What can hang from each mark
tobe: tinon
vanul: zele
tinon: kibubas rerop tobe zele
golavir: vope
pebim: golavir
vope: golavir rerop
rerop: tinon vope

Known rows, with every way that one mark hangs from another
{vope golavir rerop}: [ -3.3  -3.4  14.4  16.7  -3.6  -1.0  19.1  10.8   2.2  15.2  10.5 -38.6
 -12.4   1.6   0.5  -4.1   0.8   4.4 -13.6]
{golavir vope}: [ 14.6   6.0   5.9  -0.7   7.6   0.1   6.6  -0.8   1.4  11.1  -7.6   6.5
  -1.7  13.8  22.7  -2.0 -15.5 -17.1   5.6]
{rerop {tinon tobe zele} {vope golavir}}: [-29.1 -43.3  23.7   3.5 -17.5  -1.8   8.6  17.6  17.0  36.9  -2.3 -41.1
   5.0 -38.7   0.7  74.2   3.5   8.0 -29.8]
{golavir {vope {rerop {tinon zele}}}}: [ 13.7 -22.8  49.2  -4.5  -5.8 -22.5  -1.1   0.8   8.0  43.4  11.2 -21.2
 -10.8 -19.4  21.7  24.8  -9.9  -3.9   4.5]
{tinon kibubas rerop tobe}: [  6.4   2.3   3.7 -16.5 -12.8 -20.7  -0.5  29.3   6.0  -8.9  14.6 -27.5
  -1.8 -26.5 -11.0 -45.0  38.1  36.7 -18.6]
{rerop {tinon kibubas tobe zele}}: [ -6.9 -33.9  27.9  -5.0 -29.3 -22.6   2.3  18.8   8.1  16.2  18.4 -29.0
  -2.1 -50.0  -1.6  31.1  28.2  22.2 -19.5]
{pebim golavir}: [-13.0   3.4  12.2  -8.7  -4.7  -5.8  -1.4 -18.6  30.7   0.7   0.7  -8.2
   2.9  20.9 -18.1  -5.7   1.1  -3.3   0.6]
{tinon {rerop vope} tobe zele}: [-17.1 -16.5  14.6 -15.7 -13.9  -7.8   0.6  14.7  13.5  30.7  -2.1 -26.0
  17.6 -57.5  -7.5  -0.4   2.2  38.9  -0.9]
{rerop {tinon kibubas tobe} {vope golavir}}: [-28.5 -30.5  20.6   2.7 -12.0 -19.4 -14.0  26.6  24.6  12.0   0.6 -32.9
 -17.7 -18.3   5.7  50.0  37.0  10.7 -48.2]
{pebim {golavir {vope {rerop tinon}}}}: [  3.3  -8.6  48.5 -14.6   0.6 -31.9 -12.3 -15.0  37.5  22.5  10.9 -23.9
 -16.2  24.2  -0.8   6.4   4.4  -9.2   4.0]
{tinon kibubas rerop tobe zele}: [ -1.2  -4.2  15.2  -9.6 -27.1 -14.1  13.0  20.9   7.7  11.5  13.9 -30.1
  13.8 -56.6  -8.7 -34.6  19.5  45.8 -10.9]
{tobe tinon}: [-14.0  -7.2   5.4 -17.3  -1.3   3.5  -3.5 -11.8  -3.3   7.3  20.0 -27.0
   1.0  -5.9   6.9  14.6  -1.8   2.8   5.9]
{tinon kibubas {rerop vope} tobe zele}: [-21.6 -10.8  25.8 -13.4 -21.7 -16.7 -11.3  21.3  25.8  25.0  -2.6 -24.2
   9.7 -68.1   1.1 -14.6  23.3  48.8 -17.2]
{vope {rerop {tinon zele}}}: [ -2.6 -31.2  49.1  -6.1 -13.8 -26.2  -5.8  -0.7   8.3  29.7  22.3 -29.2
  -9.9 -40.0  -4.1  29.5   6.8  13.3   0.2]
{tinon tobe}: [ -0.1 -10.5 -15.6  -1.4  -4.3 -11.1  17.8  23.5 -11.4   0.0   4.5 -19.8
   3.5 -11.4  -4.7  -0.3   4.5  13.3   4.8]
{tobe {tinon kibubas}}: [-19.7  -5.1  15.7 -15.8 -14.3  -5.4 -14.1  -8.5  10.0  -0.2  21.4 -26.2
  -5.9 -10.3  13.7   1.2  16.4  10.3  -8.9]
{vanul zele}: [  6.5  25.0   3.3  -6.4  -7.2 -11.5 -13.8 -11.2 -17.8 -10.4  -6.2 -15.3
  -2.0  -7.5 -21.9  -1.3 -13.7  -2.9  -1.9]
{tinon rerop}: [ 13.9  10.8  10.2 -12.3   1.1  -3.2  -2.8   0.2   6.4  -2.2   5.6  -7.0
   4.1  -2.8 -12.9 -30.4  13.4  13.2  -6.3]

Rows
[ 18.1 -15.9  41.0  -7.5   5.3 -28.6 -10.2   3.1   6.7  25.3  11.7 -14.7
 -21.5   2.4  20.5  14.2   0.3  -6.2  -0.9]  {golavir {vope {rerop tinon}}}
[ -1.3 -25.7  18.3  -8.8 -16.4 -31.0 -10.2  25.3   3.4  -4.0  18.2 -22.5
 -13.5 -21.2  -3.1  19.3  39.9  15.4 -27.0]  {rerop {tinon kibubas tobe}}
[-18.1  -5.8  29.9 -15.0  -8.9   3.1 -15.1  -7.4  25.9  29.5  -9.6  -4.7
  14.2 -44.2  -1.3   1.1  -3.7  22.1  -5.3]  {tinon {rerop vope} zele}
[-29.9 -11.7  30.6 -31.3 -12.8   6.2 -17.4 -19.5  23.7  35.4  11.8 -33.8
  14.6 -47.9   5.0  17.4  -4.7  24.6   1.6]  {tobe {tinon {rerop vope} zele}}
[ -1.7   3.1  34.4  -7.8 -24.0  -0.4  -4.1  -1.9  20.2  13.2   4.6 -11.2
  10.2 -42.9  -2.8 -35.0  17.7  29.8 -15.4]  {tinon kibubas rerop zele}
[ 13.3 -28.5  38.8  -6.9 -10.2 -30.1  11.9  15.7   0.3  42.7  16.5 -35.8
 -10.5 -30.4  15.5  23.0  -6.0   5.1   6.9]  {golavir {vope {rerop {tinon tobe zele}}}}
[-12.5 -15.3   8.6   3.2 -25.5 -13.2  17.6  20.3   3.3  17.9   8.2 -25.4
   7.9 -52.8   3.2  -4.9  11.0  32.6  -6.3]  {tinon kibubas tobe zele}
[-14.5   3.0  13.5  -6.1   1.7   8.7 -10.9   2.1  24.9  10.1  -8.8 -13.9
   1.3   1.4  -1.5  -3.6  10.9   9.1 -27.0]  {tinon {rerop {vope golavir}}}
[-26.3  -2.4  32.4 -32.1  -6.6  -8.4 -39.3  -7.5  30.7  10.5  12.3 -26.7
  -7.5 -25.2  12.3 -10.4  25.6  27.1 -18.7]  {tobe {tinon kibubas {rerop vope}}}
[-15.6  -3.9  36.0 -25.0 -25.6   1.1  -5.4 -13.4  17.9  19.3  25.0 -38.0
  10.4 -46.8   4.3 -17.1  11.9  29.8  -6.6]  {tobe {tinon kibubas rerop zele}}
[ -7.5   4.1  25.6 -29.6  -9.6  -7.5 -17.4  -6.7  16.0   1.0  27.9 -36.8
  -1.8 -15.8   4.5 -28.5  26.9  23.4 -15.1]  {tobe {tinon kibubas rerop}}
[ -6.5 -29.6  59.4  -5.2 -21.7 -31.8 -14.8   4.2  19.4  26.4  22.5 -29.5
 -16.3 -46.3   4.2  14.6  22.5  24.9  -9.6]  {vope {rerop {tinon kibubas zele}}}
[  0.4 -21.5  34.4  10.4  -7.9 -14.1   4.7   7.9   7.1  17.4  22.9 -46.2
 -18.7   0.6  -5.1  28.4  15.0   0.0 -25.1]  {vope golavir {rerop tinon}}
[  0.6 -27.6  19.1   6.4  -8.4 -22.5  18.8  29.3  -2.7  15.9  31.1 -63.3
 -19.9  -8.7 -10.0  26.7  20.2   9.8 -24.6]  {vope golavir {rerop {tinon tobe}}}
[-10.3  -7.2  25.3 -25.0 -18.5   8.7   4.5 -19.8   5.0  27.8  23.8 -41.1
  18.8 -37.9  -1.7  -0.8  -7.4  20.5   8.6]  {tobe {tinon rerop zele}}
[ -5.4 -37.2  27.8  12.6 -21.8 -15.4  29.7  21.2  -0.8  35.7  29.5 -68.9
  -6.3 -35.0  -7.9  35.7   5.5  16.5 -16.4]  {vope golavir {rerop {tinon tobe zele}}}
[-13.4  -4.3  -4.2  -6.6  -0.3  -0.6   6.4  25.6  12.9  10.5  -2.3 -37.2
   4.1 -13.6  -9.3  -3.5  14.0  22.6 -24.0]  {tinon {rerop {vope golavir}} tobe}
[-30.9 -14.9  26.7 -21.3 -17.7  21.1  -1.7 -18.3  23.7  37.2  10.9 -48.8
  15.1 -36.4   5.7  22.1  -7.0  16.0 -12.6]  {tobe {tinon {rerop {vope golavir}} zele}}
[-31.3 -23.5  34.1   3.6  -8.5  -9.0 -31.1   7.1  36.0   9.1  -6.7 -14.0
 -21.5  -7.2  10.0  53.4  31.0  -2.1 -52.7]  {rerop {tinon kibubas} {vope golavir}}
[ 13.7 -19.1  37.0  -9.5  -4.6 -41.9  -6.5  24.8   8.9  21.0  17.6 -30.2
 -26.7 -11.2  19.8   1.2  21.3   8.4  -9.2]  {golavir {vope {rerop {tinon kibubas tobe}}}}
[  4.5 -18.1  34.7 -15.0  -2.9 -37.8   1.4   0.1  28.0  23.6  14.3 -38.2
 -15.4  13.3  -3.4   6.9   7.5  -0.3   2.9]  {pebim {golavir {vope {rerop {tinon tobe}}}}}
[-35.4 -11.2  44.2 -29.3 -20.5  -2.9 -28.2 -13.0  32.0  28.5  12.6 -32.3
   7.5 -54.1  12.6   2.3  14.9  33.9 -12.8]  {tobe {tinon kibubas {rerop vope} zele}}
